What can hang from each mark
K11: K48
K48: K150 K311
K488: K11
K311: K48
K601: K48
K276: K944
K944: K48
K452: K150 K944
K150: K452 K938

Each row was made from one small tree. The marks that hang from a mark follow it in brackets, in the order of their numbers. Every link used is in the known rows. Write each row's tree.
Known rows
K944(K48(K150(K938) K311)): [ 0.52  0.86 -2.63 -0.71  2.81  0.23 -7.44 -4.05  0.00 -0.09  1.77 -4.37
 -3.96  1.01  0.37  1.68 -0.61  3.09 -1.00]
K48(K150(K452(K944) K938) K311): [-1.37 -1.92 -2.58 -0.96  2.48 -2.45 -5.69 -4.33  1.40  1.91  2.14 -3.23
 -4.32  0.90 -1.35  3.46 -0.58  2.44  1.33]
K311(K48(K150(K452))): [-0.92 -2.26 -3.19 -1.87 -1.72 -0.95 -5.33 -2.53  0.73  0.39  1.97  0.79
 -0.60  0.43 -0.41  2.10  0.43  2.77 -1.73]
K944(K48): [ 0.94 -0.20 -2.65 -1.18 -1.27  1.00 -5.57 -3.27 -0.03  0.18  1.69 -1.10
 -2.64 -2.00  2.15  1.53  0.74  2.47 -1.01]
K452(K944): [ 0.91 -0.75 -2.31 -1.29  0.04 -1.38 -3.63 -3.22  1.07  1.36  1.76 -1.08
 -4.67 -1.86  0.65  3.16  0.82  1.46  0.80]
K150(K452(K944) K938): [-1.83 -2.56 -2.59 -1.10 -1.99 -1.33 -3.79 -4.75  1.19  1.95  2.02 -3.25
 -4.32 -2.08 -0.18  3.45  0.89  1.71  1.77]
K150(K452 K938): [-1.74 -2.41 -2.57 -1.31 -2.95  1.13 -3.55 -5.13  1.12  0.73  1.93 -3.15
 -2.11 -2.43 -0.08  1.71  0.35  2.04  1.09]
K276(K944): [ 0.70 -1.00 -2.30 -1.23 -0.73  0.84 -4.79 -4.68  1.17  0.22  1.35 -1.04
 -2.08 -3.40  1.31  4.00  2.07  1.60  0.05]
K150(K452(K944(K48(K311))) K938): [-1.21 -2.61 -2.02 -0.67  1.56 -1.07 -5.81 -5.50  0.39  1.54  2.04 -3.68
 -4.67 -1.55  0.47  3.22 -0.32  2.26  0.59]
K11(K48(K150(K452) K311)): [-0.49 -1.99 -2.67 -0.85  3.44 -0.47 -5.11 -3.49  1.30  1.40  1.08  0.33
 -1.02  0.36 -0.59  1.75 -1.18  2.75 -0.90]
K488(K11(K48)): [ 0.45 -0.38 -2.57 -1.43  1.32  0.85 -3.17 -3.61  4.17  0.52  1.00 -1.03
 -2.53 -2.26  1.29  1.54  0.88  0.61 -1.19]
K944(K48(K150(K452 K938))): [-1.77 -1.26 -3.27 -0.76 -3.36 -0.21 -7.54 -3.66 -0.10  0.93  1.85 -2.50
 -2.28  0.51  0.08  1.91  0.96  3.41 -0.34]
K11(K48(K150 K311)): [ 1.33  0.44 -2.72 -0.87  5.42 -0.41 -4.90 -3.20  0.99  0.59  0.76 -0.93
 -2.56  0.62 -0.05  1.60 -1.31  2.57 -1.44]
K452(K150(K938) K944(K48(K311))): [ 0.35 -1.76 -2.29 -0.04  3.84 -1.68 -8.05 -5.13  0.18  1.85  1.49 -5.04
 -6.53 -3.09  1.17  3.28 -0.37  2.91  1.08]
K11(K48(K311)): [ 1.40 -0.35 -2.00 -0.83  5.24  1.06 -3.11 -4.39  1.11  0.41  0.84 -1.38
 -2.70 -2.21  0.84  1.49 -1.35  1.84 -1.01]
K276(K944(K48(K150(K452 K938)))): [-2.08 -1.89 -3.15 -0.45 -3.23 -0.33 -8.85 -4.70  0.03  0.69  1.50 -2.50
 -2.02 -0.73  0.54  4.11  2.56  3.28 -0.34]
K601(K48(K150(K452))): [-1.18 -1.68 -3.09 -1.84 -2.91 -0.62 -3.91 -2.63  0.58  1.55  1.33  0.68
 -0.71  0.40 -0.74  2.38  0.15  3.00  4.55]
K944(K48(K150)): [ 0.91  0.43 -3.08 -0.93 -1.17 -0.32 -7.34 -2.02 -0.26  0.35  1.64 -0.58
 -2.63  0.74  1.20  1.64  0.87  3.03 -1.18]
K311(K48(K150(K938))): [ 0.03  0.43 -3.08 -1.61 -0.19 -0.44 -5.23 -3.44  0.48 -0.48  1.94 -3.92
 -3.57  0.40 -0.43  2.20  0.41  2.41 -1.64]

Which tree is each row?
[-1.32 -1.62 -2.74 -1.19  1.50 -0.07 -5.38 -4.58  1.37  0.83  2.14 -3.11
 -2.06  0.72 -1.13  1.92 -0.99  2.75  0.69]	K48(K150(K452 K938) K311)
[-1.96 -1.79 -3.22 -0.82 -1.77 -2.53 -5.58 -3.40  1.17  2.10  2.04 -2.60
 -4.35  0.60 -1.09  3.62  0.85  2.33  1.49]	K48(K150(K452(K944) K938))
[ 1.22  0.57 -2.34 -1.89  3.32 -0.36 -3.71 -3.07  0.65  0.57  1.15 -1.11
 -2.45  0.77 -0.42  2.00 -1.30  2.77  4.07]	K601(K48(K150 K311))
[-0.01  0.61 -3.11 -0.50 -0.38 -2.33 -7.69 -2.79 -0.18  1.27  1.74 -3.84
 -6.13  0.86  0.43  3.37  1.20  2.71 -0.02]	K452(K944(K48(K150(K938))))
[-1.41 -1.49 -2.87 -0.56  3.21 -0.10 -5.05 -4.63  1.07  1.20  1.29 -3.02
 -2.39  0.34 -1.12  1.88 -1.25  2.71 -0.62]	K11(K48(K150(K452 K938) K311))
[ 0.40  0.49 -2.57 -0.46  3.72 -2.15 -7.58 -3.65  0.00  1.07  1.95 -4.37
 -6.23  1.24  0.25  3.21 -0.22  2.71 -0.12]	K452(K944(K48(K150(K938) K311)))
[-1.17 -2.25 -3.26 -0.59 -3.04 -0.61 -8.92 -3.70  0.20  1.06  1.58  0.81
 -0.66 -0.47  1.04  4.10  2.54  3.25 -0.84]	K276(K944(K48(K150(K452))))
[-1.27 -1.57 -2.74 -0.80  0.89  0.00 -7.54 -4.43  0.17  0.67  2.10 -3.11
 -2.39  0.86 -0.08  1.78 -0.54  3.40 -0.37]	K944(K48(K150(K452 K938) K311))
[ 0.12  0.89 -2.65 -1.08  5.41 -0.06 -4.98 -4.21  4.21  0.28  1.25 -4.33
 -3.86  0.65 -0.29  1.60 -0.51  1.03 -1.13]	K488(K11(K48(K150(K938) K311)))
[ 1.29 -2.11 -2.17 -0.26  4.12 -2.11 -8.08 -3.93  0.28  2.13  1.65 -1.72
 -5.26 -3.12  1.71  3.18 -0.14  3.05  0.64]	K452(K150 K944(K48(K311)))
[-0.90 -1.76 -3.20 -0.96 -3.04 -0.49 -7.47 -2.35  0.12  1.09  1.88  0.69
 -0.88  0.65  0.69  1.80  0.85  3.35 -0.69]	K944(K48(K150(K452)))
[-0.38 -2.09 -2.55 -1.42  1.89 -0.40 -5.36 -3.37  1.43  1.04  2.12  0.19
 -0.72  0.64 -0.44  1.77 -0.90  2.91  0.18]	K48(K150(K452) K311)
[-0.44 -1.92 -2.66 -0.81  1.24 -0.45 -7.46 -3.27  0.35  0.93  1.98  0.20
 -1.02  1.01  0.62  1.59 -0.43  3.41 -0.81]	K944(K48(K150(K452) K311))
[-1.68 -1.85 -3.18 -1.63 -2.02 -0.73 -5.34 -3.72  0.70  0.11  2.07 -2.49
 -1.84  0.36 -0.99  2.28  0.41  2.72 -1.34]	K311(K48(K150(K452 K938)))
[-1.77 -2.49 -2.66 -0.66 -2.69 -1.19 -5.87 -4.67  0.11  1.77  1.80 -3.12
 -4.65 -1.98  0.61  3.25  1.18  2.39  0.83]	K150(K452(K944(K48)) K938)
[-0.51 -2.30 -2.54 -1.10  2.68 -2.76 -5.52 -3.18  1.45  2.12  2.16  0.26
 -2.91  0.95 -0.80  3.28 -0.48  2.54  1.03]	K48(K150(K452(K944)) K311)
[-0.38 -3.00 -2.03 -0.88  1.95 -1.39 -5.84 -4.28  0.49  1.72  1.99 -0.42
 -3.29 -1.42  1.10  3.08 -0.20  2.32  0.13]	K150(K452(K944(K48(K311))))
[ 0.32  1.03 -2.41 -1.53  2.96 -0.02 -3.76 -4.27  0.62  0.39  1.39 -4.33
 -3.79  0.75 -0.85  2.08 -1.32  2.61  4.38]	K601(K48(K150(K938) K311))
[ 0.69  0.17 -3.03 -0.75 -0.33 -2.67 -7.57 -1.70 -0.13  1.55  1.77 -0.49
 -4.88  1.04  1.06  3.17  1.26  2.74 -0.49]	K452(K944(K48(K150)))
[ 0.48  0.78 -2.57 -0.62  5.06 -0.08 -4.97 -4.28  0.97  0.46  0.99 -4.20
 -3.98  0.38 -0.57  1.78 -1.43  2.50 -0.95]	K11(K48(K150(K938) K311))
